What can hang from each mark
j_979: j_415
j_746: j_584
j_34: j_883
j_584: j_746
j_41: j_883
j_798: j_883 j_979
j_883: j_34 j_41 j_415 j_746
j_415: j_883 j_979

Each row was made from one small tree. The marks that hang from a mark follow it in brackets, in the order of their numbers. Every link used is in the known rows. Write each row's tree.
Known rows
j_883(j_34 j_41 j_415 j_746(j_584)): [-0.340  0.927  3.445  0.855 -0.080  3.458  1.445 -0.778 -0.715  1.908
  1.928 -4.138 -3.641 -0.274  1.789  2.078 -1.499  0.278  0.032 -2.403
  0.813 -0.020]
j_41(j_883(j_34 j_415(j_979))): [-0.485 -0.892 -3.383  0.105 -0.832 -1.573 -4.549  1.857 -0.468  2.640
 -1.249  2.484 -3.311  2.040  5.029  0.051 -5.239  0.525  0.729  5.024
 -2.103 -0.906]
j_584(j_746): [ 0.135 -4.327 -2.487 -0.429 -0.669 -1.983 -4.365  1.893  2.302  0.157
  3.667  5.395 -1.004  0.695  2.358 -0.023 -0.522 -0.078 -0.475  4.030
 -3.071 -3.053]
j_979(j_415(j_883(j_746))): [-0.417 -4.644  1.162 -1.245 -1.779  0.491 -2.287  1.967  1.018 -1.747
  6.764  4.504 -1.858 -0.709  4.071  2.918 -2.893  2.574 -0.994  1.242
  2.685 -2.312]
j_415(j_883(j_34 j_41) j_979): [-2.004 -0.864 -0.061  0.463  0.402 -5.453 -0.442 -1.567  3.195  0.028
  3.176  0.458 -3.346 -1.379  3.911 -1.115 -3.310  1.168 -0.480  2.649
 -0.141 -0.583]
j_979(j_415(j_883(j_34 j_41 j_746))): [-2.897 -2.436  3.933 -0.487  0.214 -0.957  1.211  0.142  1.462 -1.170
  5.377 -0.034 -4.109 -2.084  4.217  0.976 -2.282  1.437  0.576 -1.647
  5.951  1.242]
j_979(j_415(j_883(j_41))): [-1.355 -3.239  1.763 -1.653 -1.781  0.754 -3.970  0.501  2.898 -1.122
  5.332  2.737  0.594 -1.972  4.412 -0.197  0.336 -0.129  1.935  0.530
  4.097 -1.707]
j_798(j_979): [ 0.275 -2.443 -3.502 -1.495 -0.302  1.060 -4.923  1.031 -1.037  1.949
  3.130  5.089  1.893  0.797  0.300 -0.138  0.081 -0.559 -2.599  3.286
 -1.490 -3.118]
j_41(j_883): [ 0.548 -5.723 -1.631 -1.822 -0.293  1.887 -6.823  1.411  0.543  1.010
 -0.085  5.795 -1.013  1.540  3.644 -0.355 -1.348 -2.226  0.506  4.594
 -2.231 -3.926]
j_798(j_883): [ 0.363 -2.139 -1.574 -4.203 -0.959  3.246 -5.133  0.769  0.802  0.627
  0.501  4.310  1.858  1.318  2.341 -0.316  0.878 -0.281 -3.035  1.693
 -0.369 -3.718]
j_34(j_883(j_41 j_746(j_584))): [ 1.240 -0.463  3.138 -2.393  1.048  4.175 -0.995  0.109  2.815 -0.073
  2.640 -1.235 -1.829 -2.563  2.713  1.162 -0.400 -0.565 -4.173 -1.481
  1.291 -3.169]
j_41(j_883(j_415(j_979) j_746(j_584))): [ 2.213 -3.223 -0.193  1.857 -1.678  2.366 -2.351  0.758 -0.080  2.023
  1.087  0.038 -1.148  0.860  4.991  2.764 -6.548  1.472 -2.516  4.703
 -3.875 -2.615]
j_34(j_883(j_415(j_979))): [ 1.017  1.756 -4.755 -3.029 -2.536  1.129 -6.659  2.428  0.998  1.665
  1.630  3.554 -1.373  1.449  3.830  0.317 -2.264  2.464 -2.596  2.781
 -1.262 -4.564]
j_34(j_883(j_41 j_415(j_979) j_746)): [ 0.385  1.183 -0.025 -3.374 -1.456  2.118 -2.925  0.744  1.204  1.465
  3.357 -1.867 -3.203  0.176  3.043  0.754 -3.345  3.181 -3.495  0.371
  2.797 -2.227]
j_415(j_979): [ 0.286 -3.588 -2.076 -1.871 -1.367 -1.248 -5.058  0.817  2.110  1.255
  2.195  4.749  0.384 -0.748  2.982  0.250 -1.520  1.260 -2.659  5.978
 -3.111 -4.923]
j_883(j_34 j_415(j_979) j_746(j_584)): [ 0.859  0.661  0.373  2.324 -0.996 -0.413  1.092  0.413 -0.445  2.080
  2.086 -0.713 -2.951 -0.318  3.375  3.385 -5.278  2.662 -2.714  2.716
 -3.077 -1.293]
j_415(j_883(j_41 j_746) j_979): [-0.507 -3.871  1.662 -0.265 -0.696 -2.444  0.009 -1.970  3.012 -0.789
  5.890 -0.103 -2.732 -1.331  2.820  0.672 -4.326  2.940 -3.516  3.050
  0.959 -2.754]
j_798(j_883(j_746) j_979(j_415)): [-0.491 -1.714 -0.158 -3.146 -0.136  4.765 -1.568  1.795 -1.753  0.664
  3.575  2.469  3.879 -0.156  2.009  1.131 -1.459  1.352 -5.559  0.510
  4.633  0.996]
j_34(j_883(j_415(j_979) j_746(j_584))): [ 2.829  1.672 -1.328 -0.482 -1.552  2.778 -1.980  1.483  1.108  1.444
  2.563  0.306 -1.933 -0.291  3.919  2.660 -4.577  3.010 -5.278  1.530
 -1.939 -4.268]

Write each row's tree
[-2.093 -2.030  2.567  0.285  0.878 -2.789  1.785 -1.854  1.322 -0.777
  4.446 -0.668 -6.020 -0.584  2.016  0.627 -3.159  1.240 -0.641 -0.699
  1.764 -0.212] -> j_415(j_883(j_34 j_41 j_746))
[ 2.229 -0.800  0.326 -1.949  0.375  2.950 -1.714  1.427  1.542 -0.127
  2.498  2.017 -2.438 -1.621  2.876  2.578 -1.186 -0.051 -5.010  0.207
 -1.856 -5.019] -> j_34(j_883(j_746(j_584)))
[-1.356 -4.933  0.477 -0.955  2.035 -0.417 -1.707  1.181 -0.508  1.164
  0.193  2.627 -5.613  1.089  3.701  1.391 -4.458 -0.847 -0.510  2.708
 -0.511 -0.635] -> j_41(j_883(j_34 j_746))
[-1.915  0.312  1.375 -0.778 -0.855  0.176 -0.260 -0.131 -0.440  2.615
  2.803 -2.980 -4.638  0.048  2.184  1.219 -4.171  2.794 -0.944  0.896
  1.702  0.317] -> j_883(j_34 j_41 j_415(j_979) j_746)
[ 0.958 -2.842  3.284  2.029 -0.595 -1.931  2.768 -2.221  3.765 -0.698
  5.279 -2.034 -1.496 -2.804  3.454  1.417 -4.818  1.797 -4.333  2.692
 -1.052 -2.948] -> j_415(j_883(j_41 j_746(j_584)) j_979)
[ 0.272  1.077  0.575 -4.060 -1.394  5.265 -4.273  1.037  0.055  1.037
  2.914 -1.133 -4.111  1.456  1.765  0.663 -0.905  1.414 -1.645 -2.468
  3.581 -2.335] -> j_34(j_883(j_41 j_415 j_746))
[-2.249 -1.882 -0.630 -0.235 -0.688 -2.017 -2.934  1.777  1.392 -1.045
  3.913  5.269 -2.030 -1.109  5.209  1.022 -1.471  0.182  1.806  1.194
  1.386 -0.581] -> j_979(j_415(j_883(j_34)))
[-1.032 -2.479 -0.919  0.981  0.241 -6.041  1.825 -0.713  1.137 -0.200
  4.537  1.669 -5.945 -0.414  3.528  1.524 -6.635  3.330 -3.486  3.650
 -1.670 -1.617] -> j_415(j_883(j_34 j_746) j_979)
[ 0.115 -2.162  1.886  0.601  1.483  0.037  1.227  0.126  0.369  0.728
  2.225  0.887 -3.456 -1.239  2.048  2.985 -2.099 -0.128 -2.290  1.107
 -2.969 -2.101] -> j_883(j_34 j_746(j_584))
[-1.680  1.700 -0.494 -0.509 -1.305 -0.741 -2.509  0.207  0.476  2.467
  1.268 -1.397 -2.860  0.284  2.732 -0.167 -2.269  1.574  0.715  1.908
  0.566 -0.263] -> j_883(j_34 j_41 j_415(j_979))
[-0.556 -0.373 -1.065 -0.121 -1.481 -1.197 -0.683  1.072 -1.478  2.345
  2.788  0.393 -4.766  1.095  2.589  2.248 -4.726  3.710 -1.776  3.068
 -1.475 -1.269] -> j_883(j_34 j_415(j_979) j_746)
[ 0.583 -4.163 -1.463 -0.696 -1.867  1.594 -4.294  1.679 -0.776  2.446
  1.405  1.778 -2.796  2.898  4.136  1.782 -6.704  2.178 -1.671  5.059
 -1.305 -2.430] -> j_41(j_883(j_415(j_979) j_746))
[-0.280 -1.231  1.355 -4.429  0.848  3.157 -3.318  0.682  2.155  0.172
  3.086  0.278 -3.517 -1.014  2.230  0.155 -0.419  0.325 -3.243 -1.048
  3.385 -2.787] -> j_34(j_883(j_41 j_746))
[-0.775 -2.300 -1.268  0.360 -0.748 -0.967 -1.929  1.209 -1.674  2.707
  0.225  0.723 -5.449  2.240  4.553  1.684 -7.594  2.155 -0.863  4.333
 -1.004 -0.086] -> j_41(j_883(j_34 j_415(j_979) j_746))
[ 0.429 -2.084  0.966  2.035  0.371  2.864 -0.477  0.790 -1.834  2.176
 -0.301 -0.303 -4.976  1.663  4.028  2.573 -5.079 -0.612  0.308  0.496
 -2.047 -0.515] -> j_41(j_883(j_34 j_415 j_746(j_584)))
[-0.438 -1.034 -2.223 -3.000 -0.833  4.173 -4.187  2.523 -0.792  0.812
  1.983  4.951  5.802  0.089  2.741 -0.478  0.762  0.177 -3.789  1.409
  3.532  0.146] -> j_798(j_883 j_979(j_415))
[ 1.604 -1.154 -0.094 -0.640  1.081  4.025  0.991 -0.433 -1.430  1.056
  2.227  0.862  3.210 -0.100  0.746  1.702 -1.973  0.135 -7.789  0.926
 -0.926 -1.217] -> j_798(j_883(j_746(j_584)) j_979)
[-2.823 -1.140  1.883 -0.338 -0.139 -1.454 -1.590  0.972  2.230 -0.750
  3.695  1.546 -2.090 -1.879  4.522 -0.402 -0.542 -0.396  2.665 -0.644
  4.256  0.995] -> j_979(j_415(j_883(j_34 j_41)))
[-1.816  3.148 -0.599 -1.969 -0.824  1.037 -2.330 -0.302  0.495  2.148
 -0.547 -2.543 -0.518  1.418  3.328 -1.376 -1.802  1.425 -1.555  0.419
  2.306  0.980] -> j_798(j_883(j_34 j_41 j_415(j_979)))
[-1.379 -0.369 -1.149 -1.639  1.937  0.740  1.230 -0.306 -2.610  1.418
  1.141  0.990 -1.012  1.474  0.607  0.706 -2.521  0.897 -5.793  0.577
  1.539  1.377] -> j_798(j_883(j_34 j_746) j_979)
[-0.417 -3.054  4.927  0.992 -0.954  2.369  0.849 -0.088  2.897 -1.912
  6.467 -0.454 -0.154 -3.357  4.352  2.101 -1.919  0.671 -0.820 -1.192
  3.348 -1.071] -> j_979(j_415(j_883(j_41 j_746(j_584))))
[ 0.140  0.748  0.165  0.441  2.613  1.068  3.696 -0.753 -1.917  1.454
  0.646 -0.544  0.442 -0.412  0.919  1.778 -2.633 -0.057 -6.864 -0.239
 -0.314  1.391] -> j_798(j_883(j_34 j_746(j_584)) j_979)
[-0.634  0.266  4.448 -0.945  1.987  3.300  3.092 -1.395  1.120  0.246
  0.239 -3.622 -1.341 -1.230  2.492  0.861 -0.995 -0.838 -3.823 -2.069
  2.431  0.837] -> j_798(j_883(j_34 j_41 j_746(j_584)))
[-0.469 -4.072  2.285 -1.352 -0.554  0.455 -1.312 -1.862  2.082 -0.788
  5.730  0.484 -3.625  0.043  2.136  0.637 -2.217  1.429 -1.243 -0.044
  1.994 -2.572] -> j_415(j_883(j_41 j_746))
[ 0.109  1.965 -1.749 -4.223 -1.761  5.405 -7.201  1.557  0.947  1.416
  1.443  0.680 -1.835  1.765  2.363 -0.932  1.044 -0.309  0.453 -1.923
  2.935 -2.877] -> j_34(j_883(j_41 j_415))
[-1.999  0.145  2.117 -1.230 -0.569  2.589 -1.174 -0.095 -1.453  1.803
  2.732 -2.267 -5.165  1.807  0.921  0.856 -1.442  1.287  1.132 -1.820
  2.599  0.305] -> j_883(j_34 j_41 j_415 j_746)
